Each row comes from the steps of one walk. Every step used is in the known rows, and no mark comes twice. Write the walk behind each row, first mark first.
(in the rows, 128 means zero)
Known rows
kile -> nikoza: [113 119 140 134 116 105 121 151 119 143 165 127  99 162 131 120 140 127
 131 135 113 143 155 119 120]
govof -> kile -> nikoza: [102 147 153 118 126 115 114 158 129 111 168 111 105 143 159 142 161 131
 176 108 111 144 176 112 136]
torin -> rakun -> refu: [131 146 119 101 136 160 164 118 138 191 126 105 141 111 140 119 168 107
 104 150 137 152 132 133  97]
norar -> kile -> torin -> rakun -> govof: [101 124  66 162 117 169 125 109 146 172 144 157 160  82 123 135 208 135
 161 118 135 164  83 150 152]
refu -> rakun -> govof: [154 122 103 105 130 111 147 165 169 173 103 158 190 144 154 113 185 124
 129 124 134 161 199 141  90]
refu -> rakun -> govof -> kile: [144 149 119  90 142 124 140 175 174 141 108 143 194 127 181 130 204 127
 182  98 129 160 223 134 107]
norar -> kile -> govof: [120 129 101 164 109 164  95 105 162 118 174  91 146 112 124 130 138 149
 131 135  99 131 103 120 134]
nikoza -> rakun: [ 83 124 156 120 117 107 130 141 131 158 125 166 133 141 119 153 116 109
 117 143 145 110 123 149 121]
nikoza -> rakun -> norar -> kile -> torin: [ 44 137 134 166 109 159 111 144 138 125 140 176 178 120  84 144 175 160
 154 106 130 135  92 132 139]
rakun -> govof -> kile -> nikoza: [114 135 137 117 122 107 119 178 155 135 173 124 133 136 187 128 205 138
 209  96  98 168 215 118 129]
norar -> kile -> nikoza -> rakun -> kesu: [ 71 137 175 141  76  96  98 158 170 159 163 172 101 138  99 132 133 148
 182 158  89 114 104 195 106]
refu -> rakun: [142 133 118 112 136 119 142 145 139 148  98 146 160 154 130 123 140 119
 102 136 144 140 164 136  96]
kile -> refu: [109 145 120 135 151 154 140 150 136 136 130 115 120 140 134 151 137 108
  76 152 140 132 134 123 133]
govof -> kile -> nikoza -> rakun -> norar: [ 57 143 185  99 119 107 122 189 140 127 165 158 159 166 151 153 171 147
 188 111 102 142 219 125 115]
kile -> refu -> rakun -> nikoza: [129 124 105 141 151 156 147 178 184 148  85 104 181 192 148 114 161 134
  72 177 135 142 174 132  85]
govof -> kile -> refu -> rakun -> norar: [110 175 131  89 174 171 152 192 171 114 104 126 208 158 158 154 189 136
 118 121 131 159 235 111 101]
norar -> kile: [121 127 109 159 104 163  97 114 141 106 117 129 129  95 101 125 136 148
 156 129 123 128  83 135 144]
refu -> rakun -> norar: [142 134 125  97 140 131 149 162 155 137  95 155 211 160 129 112 160 152
 118 124 123 154 205 128  83]
kile -> govof: [129 128 117 133 134 131 126 120 151 140 186  92 143 145 154 132 129 131
 101 134 103 129 146 113 119]
norar -> kile -> refu -> rakun: [116 148  91 148 135 181 124 150 162 133  91 132 155 135 102 146 158 114
  84 159 153 144 121 134 116]
torin -> rakun -> govof -> kile -> nikoza: [115 130 119  95 126 114 131 154 146 173 169 139 141 130 190 145 204 124
 195 124 108 170 207 143 128]
nikoza -> rakun -> govof -> kile -> torin: [ 47 154 142 128 133 115 138 168 149 153 164 165 162 117 163 161 212 115
 188  78 143 143 152 133 148]
kile -> refu -> rakun: [122 149 111 118 160 146 155 164 151 158 102 130 154 166 133 148 153  96
  51 160 160 143 166 131 102]
kile -> refu -> rakun -> norar: [124 146 115 105 163 159 162 181 163 148  99 142 201 174 132 132 168 130
  65 148 134 157 213 119  87]

Which walk is each row?
[104 141 110 155 130 201 114 152 161 103 117 122 172 117 106 137 165 163
 124 142 113 146 135 119 131]  rakun -> norar -> kile -> refu
[ 68 116 173 117 107  95 128 177 132 161 160 175 156 187 124 134 149 142
 137 138 105 139 198 135 100]  kile -> nikoza -> rakun -> norar
[102 141 100 165 128 191 110 134 147 113 120 115 121 108 104 149 144 124
 108 152 137 133  90 129 145]  norar -> kile -> refu
[127 142 127  97 130  99 133 198 164 156 147 141 166 163 182 125 216 127
 182 104 112 178 248 126  98]  refu -> rakun -> govof -> kile -> nikoza
[111 173 121  96 172 162 148 174 159 124 105 117 159 148 159 164 173 100
  99 133 156 145 188 121 115]  govof -> kile -> refu -> rakun
[ 95 158 114 135 146 136 137 160 147 124 166 125 152 103 171 142 222 136
 196  60 124 161 159 111 153]  rakun -> govof -> kile -> torin
[152 158 147  96 133 100 150 160 179 160 110 156 154 148 131 112 134 135
 133 143 107 127 157 178  72]  refu -> rakun -> kesu
[ 62 116 147 159  80 119  88 145 132 148 152 164 109 143  99 144 138 127
 149 152 125 128 107 148 129]  norar -> kile -> nikoza -> rakun
[106 119 129 156  93 151  96 155 140 109 150 136 150 139 105 108 165 181
 177 126  87 160 157 120 119]  rakun -> norar -> kile -> nikoza
[ 83 166 131 139 153 146 131 137 123 100 162 112 126 113 146 150 179 125
 169  74 137 138 117 105 160]  govof -> kile -> torin
[ 84 163 120 105 161 167 155 130 130 127 154 137 180 112 148 154 196 148
 171  91 126 156 156 119 143]  govof -> kile -> torin -> rakun -> norar
[ 88 142  99 186 118 169 107 115 124 109 148 130 123 100  90 132 166 145
 149 103 136 140  52 121 157]  norar -> kile -> torin
[ 59 163 186 105 117 119 136 187 146 162 169 111 114 145 158 139 187 103
 159 113 127 148 184 117 101]  govof -> kile -> nikoza -> rakun -> refu
[103 161 125 120 144 127 166 118 147 182 163 152 122 117 128 134 154 130
 133 139 111 134  83 182 123]  kile -> torin -> rakun -> kesu
[ 67 168 205  96 112  75 125 184 170 151 181 159 103 151 153 150 147 130
 200 129  87 115 168 178 105]  govof -> kile -> nikoza -> rakun -> kesu
[ 56 143 179 111 115  94 113 170 128 138 169 149 115 160 150 166 152 112
 170 122 127 126 172 136 129]  govof -> kile -> nikoza -> rakun
[ 82 105 149 127  99  72 127 179 147 199 166 178 135 170 149 134 173 116
 147 138 117 148 188 151 110]  kile -> nikoza -> rakun -> govof
[ 63 152 143 108 145 137 137 187 174 156 140 151 160 129 176 182 193 100
 145 128 141 133 190 142 135]  nikoza -> rakun -> govof -> kile -> refu
[ 86 141 154  99 121 109 125 168 164 147 135 162 168 117 172 157 182 119
 197 102 127 131 182 149 130]  nikoza -> rakun -> govof -> kile
[131 144 128 107 134 128 123 156 163 123 136 126 160 102 181 134 194 138
 207  85 110 148 189 123 137]  rakun -> govof -> kile
[ 88 143 107 175 120 181 112 134 137  96 143 136 171 104  94 119 184 178
 164  91 111 154  98 111 143]  rakun -> norar -> kile -> torin
[130 137  78 147 132 170 126 171 186 159  94 145 184 128 132 134 201 124
 110 149 140 167 163 141 109]  norar -> kile -> refu -> rakun -> govof
[151 110 116 138 131 126 136 158 171 138  83 118 187 178 144  92 152 153
 124 153 120 140 168 139  79]  refu -> rakun -> nikoza
[ 96 115 139 116 109  97 134 158 155 181 129 178 162 132 148 141 162 117
 145 129 132 131 165 157 117]  nikoza -> rakun -> govof
[ 85 162 112 118 157 157 145 112 115 136 157 127 133 107 152 165 179 112
 156 103 145 146 111 129 161]  govof -> kile -> torin -> rakun
[135 170 138  98 154 130 167 181 190 170 113 143 146 160 134 135 144 115
  81 166 120 133 161 172  78]  kile -> refu -> rakun -> kesu
